Each row comes from the steps of one path. Every step used is in the known rows, and no mark comes twice. Write the path behind each row, first mark first.
In the rows, zero is written as 128.
Known rows:
u > v > g > s > r: [118 194 136 132 182 108 163 111  94 144  99 116 102 119 119 103 132 106
  94 176  97  83  99  97  55 167 115 140 138  51  95 184]
k > f > v: [136 152 103 114 118 128 150 137 115  95 129 123 138 136 137 152  89 163
 121 168 132  99  94  58 111 111 176 136 106 113 131 112]
c > p > j: [139 138  88 144 144 102 121 122 115  92 139 150 135 142  92 136 147 161
 143 171 124  69 120  99  99 107 157  92 114  96 164 176]
g > v > c > p > j: [124 175 108 177 161  99 143 136  82 106 101 141 121 148  96 136 152 153
 112 137 126  82 146 125  97 119 153  96  98 100 136 160]
g > s: [123 164 127 142 151 100 160 137 118 114  94 145 104 144 109 132 137 115
  98 150 120 133 141 106 120 181 118 120 118  80 128 157]
g > v > c > p > j > n > r > s > u: [ 96 143 109 174 174  71 158 154 109  98 104 146 133 151  74 118 120 131
  58 139 109 102 154 138 117 107 170 169 115 104 138 161]
k > u: [125  92 142 117 138 102 127 101  88 114 112 136  98 144 118 162  90 113
 147 134 159 139 126  97 148 124 153 150 105 117 125 152]
v > g > s > u > k: [ 93 207 125 152 171  82 147 126 105 135 121 129  93 131 124  92 129  88
  86 152 139  95 136 126 105 175 134 155 139  57 127 161]
f > v > g > s > u > d: [ 90 193 101 151 167 108 150 144 109 124 104 123 119 146 116  63  92  96
  80 186 118  99 138 104  80 177 134 152 116  45 133 149]
s > g > v > u: [130 187 116 156 179 117 191 126 134 127 124 160  82 113  96 129 114 104
 121 147 128 112 119 154 149 154 124 143  69  68  97 164]
p > c: [161 133 130  87 156 131 131 123 102 145 151 141 146 130 112 140 109 114
 137 144 137 101 114  87 109 122 141 108 119 109 148 131]
n > j > p > c: [208 130 118  91 183 134 150  88 106 146 153 163 154 157  90 145  81 137
  99 150 108  85 149  92  96  80 149 127 149 126 141 137]
r > s: [143 140 148 143 152 112 176 137  99 105 133 117 119 146 118 143 108 106
  95 155 130 128  94  98 161 127 156 140 117 113 126 141]
j > n > r > s > u > k: [ 97 121 127  88 160  77 165 156 131 120 167 142 130 140  91 126  87 119
  56 153 130 108 130 120 138  97 156 200 160 117 108 144]
p > c > v: [171 103 123  97 147 125 130 131 102 154 162 133 140 110  99 134 112 120
 142 132 157 114 127  98 128 136 145  99 109 107 138 151]
k > f: [144 152 133 119 129 104 145 118 117  97 126 126 122 128 137 183 116 150
 136 150 125 120  89  86 134 112 174 130 128 119 142 130]
f > v > c > p > j > n > r: [ 99 126  68 100 154 100 127 141 118 114 134 145 172 164  82 113 102 181
 101 175 100  38 157  85  60  70 165 133 110 108 119 149]
n > j > p > c > v > g: [212 126 115 109 186 121 144  84  90 161 156 154 147 139  84 134  74 135
 107 152 112  68 164 110 103  93 162 126 145 111 129 162]
c > p > j > n > r > s: [123 109  90 136 146  78 141 146 129  84 138 166 158 157  65 150 113 167
  99 185  91  62 126 109 109  80 166 145 132 103 152 175]
j > p > c > v > u > k: [174 118 113  94 131 137 133 101  94 143 205 180 131 126 114 146  78 127
 122 116 168  77 139  88 114  94 140 142 122  87 104 147]
u > s > g: [137 199 113 103 191 126 183 105 157 149 171 114 113  98  97 117 121  95
 103 151 103 139  76 118 118 123 137 147 110  65 110 165]
f > v > c: [116 157 112 105 159 129 148 127  92 135 132 107 139 153 125 103 104 136
 109 145 135  89 132  79  95 108 153 116  94 117  96 125]
f > v > c > p: [124 148  98 120 151 130 134 123  92 116 131 105 157 179 114 109 131 143
 107 169 125  73 123  80  77 117 165 108  89  99 100 131]
s > g > v > f: [141 194 138 148 175 103 197 142 126 139 117 178  75 113  90 153 146 125
 130 142 109 124  93 131 125 158 115 120  92  69 110 158]
g > v > c > p > j > n > r: [109 145 100 141 162  79 145 148  98 112 106 164 134 150  68 145 130 173
  94 147  98  71 177 137  86 101 154 125 119 108 121 165]
p > j > n: [110 149 106 120 169  69 124 124 112 125 141 176 139 118  78 127  89 165
 139 124 108  66 129 103 110  58 149 114 132 135 152 181]
f > v: [132 138 101 100 139 142 154 143 104 125 142 127 133 141 111 101  92 144
 116 168 139  94 132  73 108 128 149 117  95 107 107 126]
j > n > r > s > u > v > c > p: [108 115 132  98 173  85 147 113 112 124 142 110 156 164  80 120 114 119
  43 169  84 110 111 109  96 110 178 184 146 118  97 156]
n > j > p: [190 134 120 107 180 123 165  87 107 129 144 154 127 157  90 141  92 147
  95 156 105  99 160 106 115  87 154 130 151 130 119 153]
p > c > v > g > s: [156 143 123 136 156 106 131 133  95 155 123 142 132 116 101 124 112 105
 122 148 136  94 142 112 109 174 135 112 110  64 140 166]
s > g: [124 176 121 113 191 114 162 117 143 147 143 132 106 127  98 132 133 122
 130 153 115 108  93 132 134 125 135 123 105  81 125 170]
u > k > f > v > c: [108 194 109 106 129 113 150 134 100 112 154 108 131 150 157 162 113 168
  96 152 160  59  80  64  87  78 165 143 128 111 113 102]
p > c > v > f: [188 107 140  99 136 109 140 129 104 149 163 166 124 101 103 161 125 120
 163 130 151 123 104  79 115 140 132  96 116 101 132 146]

Which path is each row?
[112 164 111 130 179 103 121  83 101 133 147  99 126 129 109  87 149 121
  99 146 126 103  91  91  73 117 172 125 125 111 147 178] | s > u > v > c > p > j
[134 185 132 186 175 114 213 140 126 106 119 145  89 128 101 138 103  84
  83 155 128 123  85 143 175 146 138 170  68  70 106 154] | r > s > g > v > u
[ 96 206  99 168 210  71 146 127 122 137 109 162 132 146  65 129 142 156
 105 130  86  54 110 155  94  84 143 121  90  82 133 192] | s > g > v > c > p > j > n
[130 189 140 176 185 119 209 156 119 120 115 133  95 135  94 137 118 105
  74 154 116 127  81 140 165 144 140 154  86  75 124 153] | r > s > g > v
[111 177 120 167 142  71 144 133 113 123 125 117  90 107 129 124 130 115
  95 142 159 109 119 121 130 170 160 157 135  59 134 172] | c > v > g > s > u > k > f
[141 159 115 127 159 114 128 114  92 161 168 165 125 129 110 103  94 103
  85 117 148  88 153 102  97 140 140 159 140  51 138 164] | j > p > c > v > g > s > u > k
[100 181  98 150 163 115 152 140 107 129 104 124 117 138 115  57  92  98
  87 171 124  98 149  94  96 182 149 154  96  61 120 147] | f > v > g > s > u
[109 144 127 118 180  89 198 167 135 129 123 162 121 138  59 144  88 138
  60 162  83 109 135 151 145 117 141 182 118  93 101 158] | j > n > r > s > g > v
[136 130  93 114 129 141 161 123 112 106 149 142 124 131 120 102  72 119
 126 168 151  93 136  76 121 131 144 137  73 103  84 127] | f > v > u
[197 105 140  94 136 127 137 105  89 148 175 196 133 120 101 160 100 136
 146 109 126 115 127  70 106 111 139 119 128  95 125 150] | j > p > c > v > f
[153 138 123 134 166 117 122 103  95 157 144 164 130 129 100  94  87  92
 100 112 124 115 164 104 109 154 151 156 124  59 147 172] | j > p > c > v > g > s > u
[110 146 111 167 162  78 168 160  97  95 102 155 138 162  73 152 121 158
  67 153  95  77 152 134 109  96 160 148 116 106 126 159] | g > v > c > p > j > n > r > s
[159 158 153 147 136 102 187 150  84 115 110 179  79 115 104 158 134 132
 134 137 127 136 126 105 120 166 123 105 109 103 104 133] | g > v > f
[125 139 145 150 167 106 166 132 114 108 140 107 110 135 119 102 107  71
  83 139 145 158  95 104 170 140 166 168 116 112 138 148] | r > s > u
[145 142 123 137 179 100 133 140 112 152 117 137 129 107 111 112 123  88
 132 141 145  88 132 110  93 158 117 131 120  43 131 184] | p > c > v > g > s > r
[176 145 103 105 169 131 160 101 153 154 194 137 131  79  96 123  93  75
 131 137 147 126  89 115 129 132 134 147  84  62 113 167] | p > c > v > u > s > g
[ 86 176 108 148 199  69 180 154 137 128 114 170 118 125  64 142  94 156
  77 137  86  74 131 144 123  67 145 171 119 102 139 177] | p > j > n > r > s > g > v > c
[169 120 109 121 134 117 168 103 129 118 183 124 103  77 105 118  94  87
 126 135 159 153 130 114 155 147 149 142  92  90  76 170] | c > v > u > s
[123 134  89 135 157  73 108 121 113 102 139 171 163 149  70 134 127 171
 135 157  98  50 120 106  92  77 160 103 123 111 153 187] | c > p > j > n
[132 104 146  99 137 121 137  83  72 129 121 120  98 133 117 155  91 129
 123 151 145 133  94  78 113 134 150 147 114 121 110 155] | k > u > v
[ 81 146  74 118 139  78 157 168 151  92 158 158 140 119 100 127  59 172
  68 163 134  61 105  72 109  47 177 207 146 113 164 138] | p > j > n > r > s > u > k > f > v
[ 89 200  92 143 158 113 155 150 106 133 125 126 111 139 125  62  99 109
  73 174 148  69 138  92  84 167 139 158 112  53 113 138] | f > v > g > s > u > k
[106 188 103 158 140 101 148 133 121 101  95 119 122 133 139 107  91 121
  93 170 119 106 109  77 103 158 176 172 107  72 145 129] | k > f > v > g > s > u
[147 153  85 106 132 149 177 116 127 108 172 127 129 106 119  91  63  97
 106 168 140 117 120  69 108 128 145 157  77  86  74 126] | f > v > u > s
[103 182 100 146 173 114 158 151 113 124  91 131 121 138 122  77 104 110
 104 178 121  67 138  88  71 154 119 150 103  39 100 159] | f > v > g > s > r
[104 176 111 162 141 103 155 136 112  82 148  83 146 177 148 128 128 111
  49 164 161  92  49  72 114 101 194 185 115  92 134 115] | r > s > u > k > f > v > c > p
[141 213 116 131 188 128 203 130 141 145 148 126  98  93  86 114 119 101
  84 147 107 146  99 135 121 145 131 147  95  60 102 159] | u > s > g > v
[120 189 134 155 163  92 152 123  95 127  91 138 104 137 113 122 122 109
 110 162 104  93 147 121 108 177 136 126 121  66 123 165] | v > g > s
[211 122  99 101 162 126 158  87 111 142 189 170 134 137  97 147  75 133
  96 148 159  65 151 101 109  79 140 142 140 112 110 149] | n > j > p > c > v > u > k
[ 90 142 116 109 184  72 151 117 119 135 143 134 131 117  84 108  85 138
  67 139  96  94 116  98  98  70 168 181 149 135 143 174] | p > j > n > r > s > u > v > c
[ 93 183 118 141 159  91 155 144 129 124 127 133  91 136 122  99 146  93
  71 139 161 132 129 112 116 178 118 152 136  68 136 155] | g > s > u > k
[116 166 114 113 172  85 116  83  82 138 139 123 159 150  86 131 138 168
  99 151  84  50  88  89  46  75 161 105 133 125 119 181] | u > v > c > p > j > n
[129 177 139 148 188 111 187 130 135 124 137 121 112 142 107 139 120 101
  93 160 115 119  62 122 163 122 147 151 101  80 130 160] | r > s > g
[116 185  93 119 121 112 136 133 103  95 151 107 150 172 150 166 139 177
  93 174 151  44  73  67  71  84 175 133 123  95 115 110] | u > k > f > v > c > p
[109 160 125 151 166  93 152 132 133 119 101 133  97 134 110  90 136  82
  88 135 135 164 144 112 130 193 128 147 121  79 143 164] | g > s > u
[ 88 125  76 132 166  94 138 145 127 103 136 127 167 165  86  86  93 140
  64 168 110  71 134  86  90  78 183 177 107 105 132 149] | f > v > c > p > j > n > r > s > u
[120 164 159 137 181 112 168 100  90 133 140  75 115 136 127 100 118  75
  58 139 129 150  67  88 126 134 170 166 124 122 119 145] | r > s > u > v > c
[133 172 119 146 128 115 184 144  89 108 143 161  80 121 118 140 108 123
 103 143 175  92 144 127 134 147 124 133  98  93  82 134] | g > v > u > k
[ 90 158  71 130 183  99 155 144 143 114 134 140 170 172  77 118 105 162
  70 184  86  37 106 101  82  64 164 164  96  80 127 161] | f > v > c > p > j > n > r > s > g
[102 202 115 198 203  69 170 140 117 114 106 150 139 162  71 137 130 133
  69 141  84  66  77 145 125  81 155 148  90  82 144 183] | r > s > g > v > c > p > j > n
